Known rows, with every way that one mark hangs from another
(matu rorig): [-0.57 -4.31 -1.83  0.70  0.83  1.20  0.07 -2.76 -0.78 -1.22 -0.37 -1.70
  1.59  1.39  1.90 -0.80  2.16 -2.40]
(buti (mobup rorig)): [-0.97 -1.63 -1.24  0.05  0.10  1.02 -0.39 -1.08 -1.40 -2.39 -2.74  0.27
 -2.64 -1.13  3.07  0.95  1.97 -0.47]
(mobup rorig): [ 0.45 -2.93 -1.34  1.20  0.39  0.52 -1.34 -1.30 -1.40 -1.83 -0.55 -0.60
  0.15 -0.64  2.01 -0.03  1.05 -1.23]
(vikivit rorig): [ 0.84 -3.17 -1.34  0.30  0.76 -1.00  0.04 -2.08 -1.55 -1.47  1.44 -1.86
  2.11  1.36  1.47 -1.67  1.06 -2.61]
(vikivit (buti (mobup duse)) lagal (rorig (kava matu))): [-0.45  3.60  0.39  0.17  0.09 -0.30  2.17 -0.38  1.06  1.57  2.42  1.26
  1.75  2.19 -0.93 -1.62 -1.42 -0.53]
(mobup buti duse rorig): [ 1.94 -1.30  2.34  3.69 -0.84  1.06  0.07  1.48 -1.85 -0.74 -1.98  0.92
 -0.89 -1.61  1.40  1.11  0.26  1.64]
(kava (matu rorig)): [ 0.24 -3.13 -2.71  0.54  0.95  0.93  1.16 -2.27 -0.46  0.19  0.14 -1.51
  3.09  0.04  1.84 -1.30  1.13 -3.86]
(duse (vikivit (rorig kava))): [-1.47 -3.68 -1.56 -2.56  0.97 -1.46 -0.34 -1.49  1.07  0.30  1.81 -3.12
  1.89  1.66 -0.61 -1.11 -0.06 -1.98]
(vikivit buti rorig): [ 0.85 -1.89 -0.78  0.10  0.88 -0.69 -0.87  0.02 -0.12 -0.46  3.01 -0.29
  3.18  2.57  0.73 -2.25  1.63 -2.50]
(buti mobup): [-1.11 -2.85 -1.41  0.21  0.64  0.21 -0.22 -1.74 -1.24 -3.09 -2.67 -1.73
 -1.89  0.23  3.25 -1.78  2.95 -0.82]
(duse (vikivit (buti mobup) lagal (rorig (kava matu)))): [-2.18  2.47 -1.80 -4.70  0.51 -1.19  0.52 -0.45  3.28  2.11  3.27  0.20
  1.99  1.49 -2.03 -0.82 -0.35 -2.25]
(vikivit buti lagal rorig): [ 0.87  0.64 -0.95 -0.48  0.55 -0.91 -0.83 -1.72  0.07 -0.58  4.74  0.49
  3.40  3.08 -0.95 -1.97  1.19 -2.12]
(buti (mobup lagal (rorig kava))): [-0.86  0.93 -0.72  0.89 -0.10  0.58 -0.42 -1.14 -0.66 -1.07 -3.36  0.88
 -3.73 -1.57  0.60  2.15 -0.11  0.75]
(duse (vikivit buti)): [-0.75 -3.44 -0.94 -2.11  0.82 -0.50 -2.44  1.02  1.24 -1.12  1.16 -2.01
  1.51  1.31  0.50 -2.76  2.61 -0.95]
(buti (mobup duse lagal)): [ 1.06  0.22  1.16  1.98 -0.50  0.09  0.64 -0.07 -3.05 -2.72 -4.24 -0.83
 -4.10 -1.18  1.84 -0.19  1.19  2.72]
(matu (rorig kava)): [-1.81 -4.26 -1.96  1.21  1.32  1.29  0.48 -3.20  0.77 -0.20 -0.11 -1.86
  1.86  2.41  0.94 -1.17  0.87 -2.37]

Rows
[-1.06  2.65 -0.98 -2.83  0.10 -0.01 -0.90  2.38  2.31  1.84 -1.47  1.68
 -1.61 -2.36 -1.21  1.75 -0.64 -0.17]
(duse (vikivit (buti (mobup lagal (rorig (kava matu))))))
[-1.11  0.79  1.19 -0.98 -0.92  0.27 -0.22  1.15 -0.47 -0.23 -4.20 -0.09
 -5.11 -1.96 -0.35  3.03 -1.33  3.71]
(buti (mobup (duse vikivit) lagal (rorig kava)))
[ 1.62  0.78  1.75 -0.35 -0.70 -0.06 -2.09  3.47 -0.65  0.10 -0.77  0.80
 -1.41 -1.36 -1.03  1.49 -0.18  2.82]
(mobup (duse (vikivit buti)) lagal rorig)
[ 0.40  0.78 -0.58  0.42 -0.28  0.50 -0.75 -0.66 -2.24 -2.14 -3.64  1.11
 -4.03 -2.46  1.48  2.45  1.23  0.89]
(buti (mobup lagal rorig))
[-0.47  2.08  0.27 -1.16 -0.37  0.18 -0.52  1.22  2.22  2.34  2.82  0.51
  2.01  0.07 -2.25 -0.17 -2.37  0.51]
(mobup (duse (vikivit buti lagal)) (rorig (kava matu)))
[-0.34 -1.17  0.91  1.48 -0.64  1.35  0.46  0.16 -2.40 -2.28 -3.76  0.31
 -3.38 -1.04  3.20  1.06  0.72  1.95]
(buti (mobup duse rorig))
[ 1.17  3.52  1.01  1.09  0.08 -0.56  1.83  1.88  0.04  1.77 -0.23  1.51
  0.05  0.24 -0.68 -0.55 -1.57  0.15]
(vikivit (buti (mobup duse lagal)) (rorig (kava matu)))
[-2.92  1.31 -1.00 -4.57  0.37 -0.99 -0.40 -0.97  3.02  0.76  2.89  0.22
  0.48  3.03 -1.93 -0.50  0.76 -0.68]
(duse (vikivit (buti mobup) lagal (rorig kava)))
[-0.48  0.74  2.07  0.24 -1.20  0.31 -0.30  0.29  1.02  0.97  0.33  0.28
 -0.85 -0.73 -2.34  2.16 -1.52  2.71]
(mobup buti (duse (vikivit lagal)) (rorig kava))
[ 0.69 -1.03 -0.02  2.98  0.18  0.82  1.00 -0.09 -0.55  0.67 -0.65 -0.76
  1.18 -1.10  1.13 -0.81 -2.47 -0.53]
(mobup duse (rorig (kava matu)))
[ 0.13  3.24 -1.05  0.51  0.38  0.43 -0.22  1.24  1.24  1.11 -1.38  2.66
 -1.10 -1.74 -0.17  0.92 -0.52 -0.74]
(vikivit (buti (mobup lagal (rorig (kava matu)))))
[ 0.67 -0.49  1.95 -0.08 -0.80 -0.59 -0.30  0.24 -0.35 -0.79  0.28 -1.46
 -0.40 -0.49 -1.24 -0.28  0.74  2.41]
(mobup buti (duse (vikivit lagal)))
[-1.07  2.03 -0.79 -0.74 -0.11  1.02 -1.27 -0.81  0.37 -1.44  0.62  2.38
 -1.23  0.61  0.79  0.60  1.88  0.14]
(vikivit (buti (mobup rorig)) lagal)
[ 0.26  1.87  1.42  0.04 -1.06  0.21  0.70  0.84  1.33  2.42  0.74  0.50
  0.68 -2.28 -2.45  1.62 -2.58  1.14]
(mobup buti (duse (vikivit lagal)) (rorig (kava matu)))
[ 0.52 -2.00  1.15 -1.81  0.06 -0.85 -0.64  2.20  0.01  0.27  2.08 -1.09
  1.95  2.14 -0.13 -1.48  0.36  0.29]
(mobup (duse (vikivit buti rorig)))
[ 2.19  1.65  1.86 -0.01 -0.67 -1.79  1.72  2.23  0.25  3.20  0.04 -0.57
  0.94 -2.04 -2.93  1.05 -2.66  0.68]
(mobup buti (duse (vikivit (rorig (kava matu)))) lagal)
[ 0.97 -1.94  2.26  0.40 -1.05  0.40 -0.64  2.48 -0.74 -0.05 -1.89 -0.11
 -1.42 -2.22  0.25  2.02  0.20  2.16]
(mobup buti (duse vikivit) rorig)
[ 0.00  1.77  0.30 -2.03  0.06 -1.32  0.71  0.58  2.15  2.83  4.74 -0.59
  3.91  2.01 -2.79 -1.76 -2.27 -0.69]
(mobup (duse (vikivit buti lagal (rorig (kava matu)))))
[ 0.26  1.79 -1.79 -0.09  0.99 -1.15  0.36 -1.82  2.04  1.99  5.53  0.34
  5.36  2.46 -1.91 -2.72 -1.04 -3.62]
(vikivit buti lagal (rorig (kava matu)))
[ 3.43  1.16  2.86  4.07 -1.19  0.49 -0.20  1.98 -2.65 -0.53 -2.59  1.68
 -2.31 -2.92 -0.25  2.57 -0.41  2.67]
(mobup buti duse lagal rorig)
[-1.26  2.36  1.15  0.21 -0.04  0.08  1.10 -0.76  0.84  0.22  1.94  1.08
  0.11  3.47 -0.78 -1.15 -0.37  1.01]
(vikivit (buti (mobup duse)) lagal (rorig kava))
[ 0.60  2.58  0.60  2.20 -0.61  0.66  1.53  0.58 -1.23  0.42 -3.71  1.16
 -3.03 -3.00  0.65  1.73 -2.21  1.51]
(buti (mobup duse lagal (rorig (kava matu))))
